(in the rows, 128 means zero)
Known rows, with every step that occurs
Z/A/C: [130 118 171 112 105 119 102 106  93 101 123 114 131 146 115  83 144 156
 153 108 131 134 148 157 160  98  93 110 105 144 155 123 102 103 140 133
 128  98 148 166 120]
V/R/F: [106 139 116 132 163 132 131 108  80 147  93 148 101 142 118 131 134 103
 125 129 152 125 148  86 156 102 123 165 110 122 140 114 140 160 133 127
 104 121 160 107 145]
Q/L/R: [110 171 136 113 151 123 143 132 163 110 107 138  78 131 127 135 131  74
  98  97 109 126 151 150 112 104 133 114 125 156 106  99 147 165 131 117
 127 116 166  98 150]
S/Q/L/R/C: [103 176 130 140 140 146 139 135 177 128  66 173 104  97  89 113 104  92
 121 118 112  88 169 160 116 147 169 134 171 147 103 151 111 161 150  91
 120  99 143  95 162]
L/R/V/Z: [121 103 112 105 169 119 133 128 188 148 125 110 132 118 122 103 143 114
 111 137 129 148  99 106 102 139 173  97 128 119 102 131 144 142 121 123
 128 142 115 130 126]
S/Z/V/R: [173 151 163 146 103 100 118 148  94 124 150 105 106 170 127 130 111 124
 118 127 108 106 104 105 106 118 117 174 108 117 117 156 106 126 141 146
 132 164 156 161 104]
W/R: [113 149 119 106 126 115 130 119 119  93 111 160 100 136 125 111 148 137
 129 139 128 115 152 115 120 105 107 124 127 110 139 138 163 143 120 139
 129 121 139 131 140]
W/R/V/Z: [118  91  93 102 157 112 145 130 164 140 133 132 141 105 121  96 161 152
 130 159 151 136 124  89 101 145 161 103 118  93 126 156 133 125  92 142
 122 148  97 131 121]
A/C/R/W: [ 66 105 125  67 133 187 137 139  90 122  92 139 110 123  85  90 161 106
 102 105 154 139 137 146 162  78 129 143 129 121 142 122 153 135 113 104
  58  72 109 115 156]
C/A/Z/V/R/F/U: [170 137 116 154 150 117 107 113  40 164 153  82 119 161 147 155 109  90
 134 129 172 179 104  81 156 117  93 206 121 141 169 139  95 120  99 135
  71 193 174  94 110]
S/Q/L/R: [111 179 130 121 132 114 152 121 167 118  85 164  89 118 116 118 112 101
 115 125  94 115 162 151 130 138 138 116 156 174  95 138 116 158 126 119
 143 125 165 105 147]
U/F: [ 96 137 104 125 161 115 118 123 111  96 136 104 139 139 130 158 146 106
 133 147 133 109 161 147 136 122 127 130 121 156 146  86 171 170 133 135
 147 130 150 120 151]
C/A/Z: [131 149 127 121 114 123 111 123 123 116 147 116 117 138 161 145 140 149
 102 143 132 123 111 138 145 106 114  58 124 150 156 116 167 101 134 155
  91 125 115 117 117]
R/F/U: [ 97 105  85 104 183 117 131  84 105 152 104 101 108 141 136 157 133  81
 147 116 160 184 173 122 161 137 105 172 154 164 167 100 141 146 125 127
 160 136 157 113 169]
Q/S: [104 150 121  95 130 119 143 134 148 105 142 151 116 153 139 145 139 149
 128 121 111 128 124 146 126 103 114 133 124 113 144  76 154 153 151 129
 139 102 113 127 127]
S/Z: [132 129 136 119 122 110 126 127 145 123 130 111 105 151 138 147 131 139
 116 128 112 111 135 142 127 129 131  99 140 145 133 121 147 115 149 157
 176 124 119 164 129]
C/R/V/Z/S/Q: [ 97  83 113 126  86 155 179 114 161 152 102 174 166  79 121 111 121 162
 108 144  93 155 108 114 126 178 129 112 150 106  71 158 137 110 107 140
 145 141  79 136 147]
W/R/F/U/G: [125 107  72 122 190 123 135 106  71 146  94 121 111 162 139 118 126  59
 151 124 204 203 180 102 163 136 151 211 141 141 151 148 110 159  84 115
 177 178 174  96 159]
C/A/Z/S/Q: [153 152 141 161  60 121 131 109 112 116 137 146 141 123 158 148 108 203
 121 152  87 116 109 128 158 145  82  61 144 152 116 142 143  75 122 154
 139 129 108 137 113]
F/U/G: [129 114 108 107 165 112 126 103 108 115 126 104 113 162 150 132 121  82
 126 115 165 188 150 147 161 138 153 164 132 168 141 129 141 153 111 108
 197 165 167 122 162]
V/Z/A/C: [147  79 153 114 110 103 115 116 125 103 140  95 168 146 123  94 155 167
 158 117 123 140 122 131 144 122 145  89  94 138 163 128  90 109 119 145
 136 117 128 173  96]
L/Q/S/Z/A/C: [171 163 179 136  99 139 130 118 102 132 135 140 177 167 110 125 100 177
 154 111 107 110 110 148 158 111 117 158 113 119 145  92  58  83 147 141
 171 102 112 196  73]
V/Z/A/C/H: [137 103 128  98 103 118 144 144 120 120 175 107 144 113 128 107 146 157
 165 107 139 125 137 126 172 119 125  86  87 157 149 125 101  92 134 149
 129 107 125 188 116]
W/R/V/Z/A/C: [148  75 136 111 131 119 120 121 124 134 143 115 163 119  98  47 161 171
 167 141 165 154 124 106 131 130 141 114  92  94 140 170  60  87  83 139
 111 137 106 162  87]
Q/L/R/C/A/Z/S: [156 174 144 186 108 169 124 153 145 120 133 134 118 111 133 163 106 107
  95  88 114 112  98 145 107 111 128  86 122 118  94 104 149 116 132 110
  93 107 123  80 136]
U/F/R/V/Z: [ 80  63  70 118 198 133 125 122 159 146 157  83 164 101 116 142 154  75
 142 164 179 149 139 142 114 150 164 153 139 142 153 114 130 172  80 117
 145 165 129  84 129]
L/R/V: [102 149 129 101 165 137 123 119 160 142 103 129 101 119 110  96 134 103
 107 132 136 144 122 135 118 116 117 117 138 128  91 126 160 135 138 109
 116 124 132 125 151]
L/R: [118 161 138 109 135 126 123 117 139 104 100 138  93 154 127 117 130 102
 113 119 104 129 127 132 122  96 120 117 138 137 116 119 178 158 149 117
 135 114 156 129 143]
V/R/C/A/Z/S: [167 158 149 192  85 172 110 131  80 121 145 150 135 126 119 147 106 159
 106 118 129  94  73  98 136 103 118 110 101  80 125 131 163 104 134 116
  85 110 114 109 118]
A/Z/S/Q: [158 140 138 156  55  98 127 107 133 112 139 147 143 118 141 133 101 193
 148 149  65 115 127 129 151 163  85  94 148 140 125 144 122  99 138 130
 158 109 111 145 122]
Q/L: [ 93 145 124 105 144 107 147 128 159 106 123 134  96 109 142 152 146 108
 101 101 122 116 172 161 121 118 125 101 109 163 125  95 142 153 133 132
 125 107 149 101 158]
L/Q/S/Z/V/R/F: [163 177 144 164 146 126 145 150  71 173 117 149 159 168 124 166  83 120
 130 127 117 105 106  78 122 124 126 252 118  98 116 104  65 141 148 133
 131 147 141 146  88]
C/H: [ 86 158 107  88 124 125 155 144 128 115 146 146  86  99 146 148 139 125
 121 117 133 105 163 138 160 110  97  98 120 160 122 109 180 126 163 141
 127  96 134 147 173]
V/Z/A: [148  80 150 113  98  97 118 113 143 114 145 113 146 119 171 133 147 154
 144 123 100 141 126 126 120 148 142  78 106 142 135 126 134 118 137 156
 145 139 129 158 111]
Z/V/R: [138 153 161 129 117 102 117 137  85 103 134 131 107 156 125 116 127 124
 118 126 111 111 117 106 112 104 102 178  95 116 120 145 130 151 138 124
  92 145 172 134 129]
U/F/R/C: [ 68 115  93 145 174 167  99 129 121 116 117 123 140 118  98 151 133  50
 149 139 172 105 166 178 118 117 138 191 165 131 173 112 159 191 132  87
 129 113 151  76 161]
W/R/V/Z/S: [137  89 106 132 124 113 154 130 151 129 143 135 156 105 128 114 148 174
 131 140 124 139 106  77  98 149 125 107 103  76  92 143 138 109  87 141
 153 142  93 142 126]

Rows
[155 147 137 159 131 125 105 140  46 154 142 106 123 155 151 139 123 118
 115 139 153 132 105  86 138 102 104 157 102 130 147 137 106 122 125 146
  44 163 158  97 104] : C/A/Z/V/R/F
[168 128 174 122  92 126 123 132 118 118 161 104 137 183 115 115 124 172
 165 103 120 136 112 160 151 107 107 138 112 117 157  97  58  88 141 146
 168 112 106 188  70] : Q/S/Z/A/C
[ 70  91 114  71 159 152 108 124 120 133 109 125  83 105 131 135 152  82
 123 127 158 134 156 152 139 111 115 148 151 154 145 130 159 151 102  89
 100  97 139  81 144] : F/R/W
[171 163 175 137  90 130 134 115 119 145 131 160 160 140 158 165  93 162
 142 122  84 114 116 139 131 140 111 144 129 123 121  87 100  96 163 148
 178 125 113 182  87] : L/Q/S/Z/A
[160 165 149 181  94 173 102 138 122 119 129 134 133 136 130 142 105 136
 106 110 108 110  73 127 118 103 114  85 138 102 108 118 179 106 151 112
 106 107 114 112 128] : L/R/C/A/Z/S
[144 108 143 127 127 114 147 118 191 169 115 135 139  70 131  97 116 121
 137 136 110 149 142 134 117 191 162  95 137 164  73 161  52 114 105 128
 128 161 132 123 107] : S/Q/L/R/V/Z/A
[102  57  84 151 162 135 135 125 144 140 167  88 177  98 122 160 137  95
 146 148 152 155 120 128 112 154 127 156 123 125 119 100 141 153  73 115
 177 162 124  96 131] : U/F/R/V/Z/S
[158 163 128 185  64 155 122 125 105 119 114 185 146 108 120 118 103 195
 140 161 114  91 115 110 134 145 107  98 161  92 126 180 127  80 116 131
 110 117  91 124 120] : W/R/C/A/Z/S/Q
[123 143 125 139 121 156  94 137 128 125 128 126 136 119 138 142 133 145
 106 137 147  96 113 152 126 116 144  72 144 122 164 127 165 108 157 128
  74 102  98 107 133] : R/C/A/Z
[103  81 104  95 162 106 137 125 182 146 139 104 147 100 133 121 158 148
 111 145 140 139 119 119 114 155 168  82 120 125 120 129 143 127 120 139
 128 133  93 134 134] : R/V/Z
[ 98 132 111 100 156 128 132 122 135 131 112 155 108 108 116  86 151 141
 126 153 160 132 148 117 116 123 105 122 129 101 116 151 144 120 108 127
 108 128 115 123 140] : W/R/V
[108 161 136 131 144 158 108 134 146 115  85 146 110 136 102 112 121  93
 120 113 120 106 128 140 106 105 150 129 153 111 122 129 177 160 173  90
 116  93 137 120 162] : L/R/C
[161 115 175 127  85 110 106 111 126 130 136 107 113 140 161 139 121 146
 139 121 103 130 135 149 130 143 103  94 129 151 124 130 119  88 158 163
 170 139 131 178 109] : S/Z/A
[138 158 113 146 115 160 102 141 114 118 126 155 126 125 126 119 138 149
 122 147 160  97 117 119 115 107 139  96 143  90 164 159 156 107 131 132
  64 115  97 102 122] : W/R/C/A/Z
[113  97  84 119 195 120 129  99  87 153 100  91 114 160 149 142 122  58
 139 111 193 205 173 132 172 145 155 191 141 176 149 121 122 158 112 108
 188 166 170 102 172] : R/F/U/G
[139 143 129 113 121 117 145 143 162 121 153 124 114 170 140 160 124 154
 127 122 105 122 110 145 123 121 129 129 132 117 139  89 127 126 152 151
 177 117  95 157 103] : Q/S/Z
[ 81  61  93  95 171 127 131 114 183 154 137 112 135  99 125 117 150 103
 126 145 163 158 126 137 111 145 149 126 142 133 143 143 133 143  96 118
 134 143 116 101 127] : F/R/V/Z
[142 107 121 128 125 122 166 153 174 133 109 133 123  82 128 152 122 129
 120 116  75 123 127 101 122 175 174 102 128 153  65 131 104 136  84 109
 143 123 121 103 124] : V/Z/S/Q/L/R/W
[161 146 140 150 140 114 141 164  86 159 146 114 116 187 130 151 107 117
 143 122 129 130 105  90 117 116 118 230 113  97 129 107  66 145 141 143
 126 156 136 137  87] : Q/S/Z/V/R/F
[153 148 133 161  73  93 149 123 160 116 145 149 129  94 141 153 105 164
 134 125  73 111 146 151 143 169  95  93 131 158 113 127  91 109 120 129
 149 109 125 114 128] : A/Z/S/Q/L
[149 128 155 128 108  84 113 153 128 119 144  85 116 162 150 138 122 136
 122 127  99 114 126 145  98 136 107 135 132 146 120 140 120 111 154 155
 155 145 137 170 118] : S/Z/V
[143 111 125 144 118 118 156 117 181 148 113 137 156 103 113 105 108 163
 130 150  85 143  97  99 119 176 143  99 149 122  62 152 123 120 109 122
 176 145 105 150 124] : L/R/V/Z/S/Q
[143 133 122 173 111 133 160 144 195 125  98 155 151  96 103 142 101 127
 130 105  75 103 129 122  96 171 186 114 148 123  79 141 104 150 128 105
 167 117 122 114 140] : V/Z/S/Q/L/R/C
[100 125  93 164 158 179  84 132 107 127 149 102 148 121 119 162 128  67
 135 157 187 111 133 174 129 110 142 145 163 137 191 115 156 150 114 107
  85 131 131  57 127] : U/F/R/C/A/Z
[137 141 147 154 104 130  82 167 112 121 147 105 143 133 147 133 125 139
 111 133 134 100 109 152  97 121 124 111 138 124 149 147 137 103 163 125
  53 123 113 114 123] : R/C/A/Z/V
[179 160 163 139 105 107 136 167 107 125 172 122 111 187 126 144 104 141
 129 123 101 114  82 107 105 108 118 205 103  88 121 121  84 140 140 139
 134 157 131 157  74] : Q/S/Z/V/R
[130 148 157 150 126 135 102 152  93 115 117 139 120 137 100 108 117 115
 124 118 128  87 122 115  96 109 137 195 114  87 123 158 128 156 159  96
  75 122 155 127 140] : Z/V/R/C
[105  60 140  98  98 157 144 115 144 155 124 143 148  79 150 100 146 118
 115 126 127 179 114 136 114 149 135 101 121 108 104 142 136 111 125 146
  92 150 100 135 131] : C/R/V/Z/A
[ 92 168  91 110 129 161 146 160 122 122 121 185  91  86 111 116 135 119
 140 124 159  79 169 117 132 108 116 135 137 100 132 148 173 129 156 114
 102  86 115 134 172] : W/R/C/H
[133  66 146 109 135 116 115 117 136 141 147  86 170 112 106  74 157 170
 150 129 156 154 121 134 141 139 144  91  94 126 142 144  70  89 111 136
 122 126 106 167  98] : R/V/Z/A/C
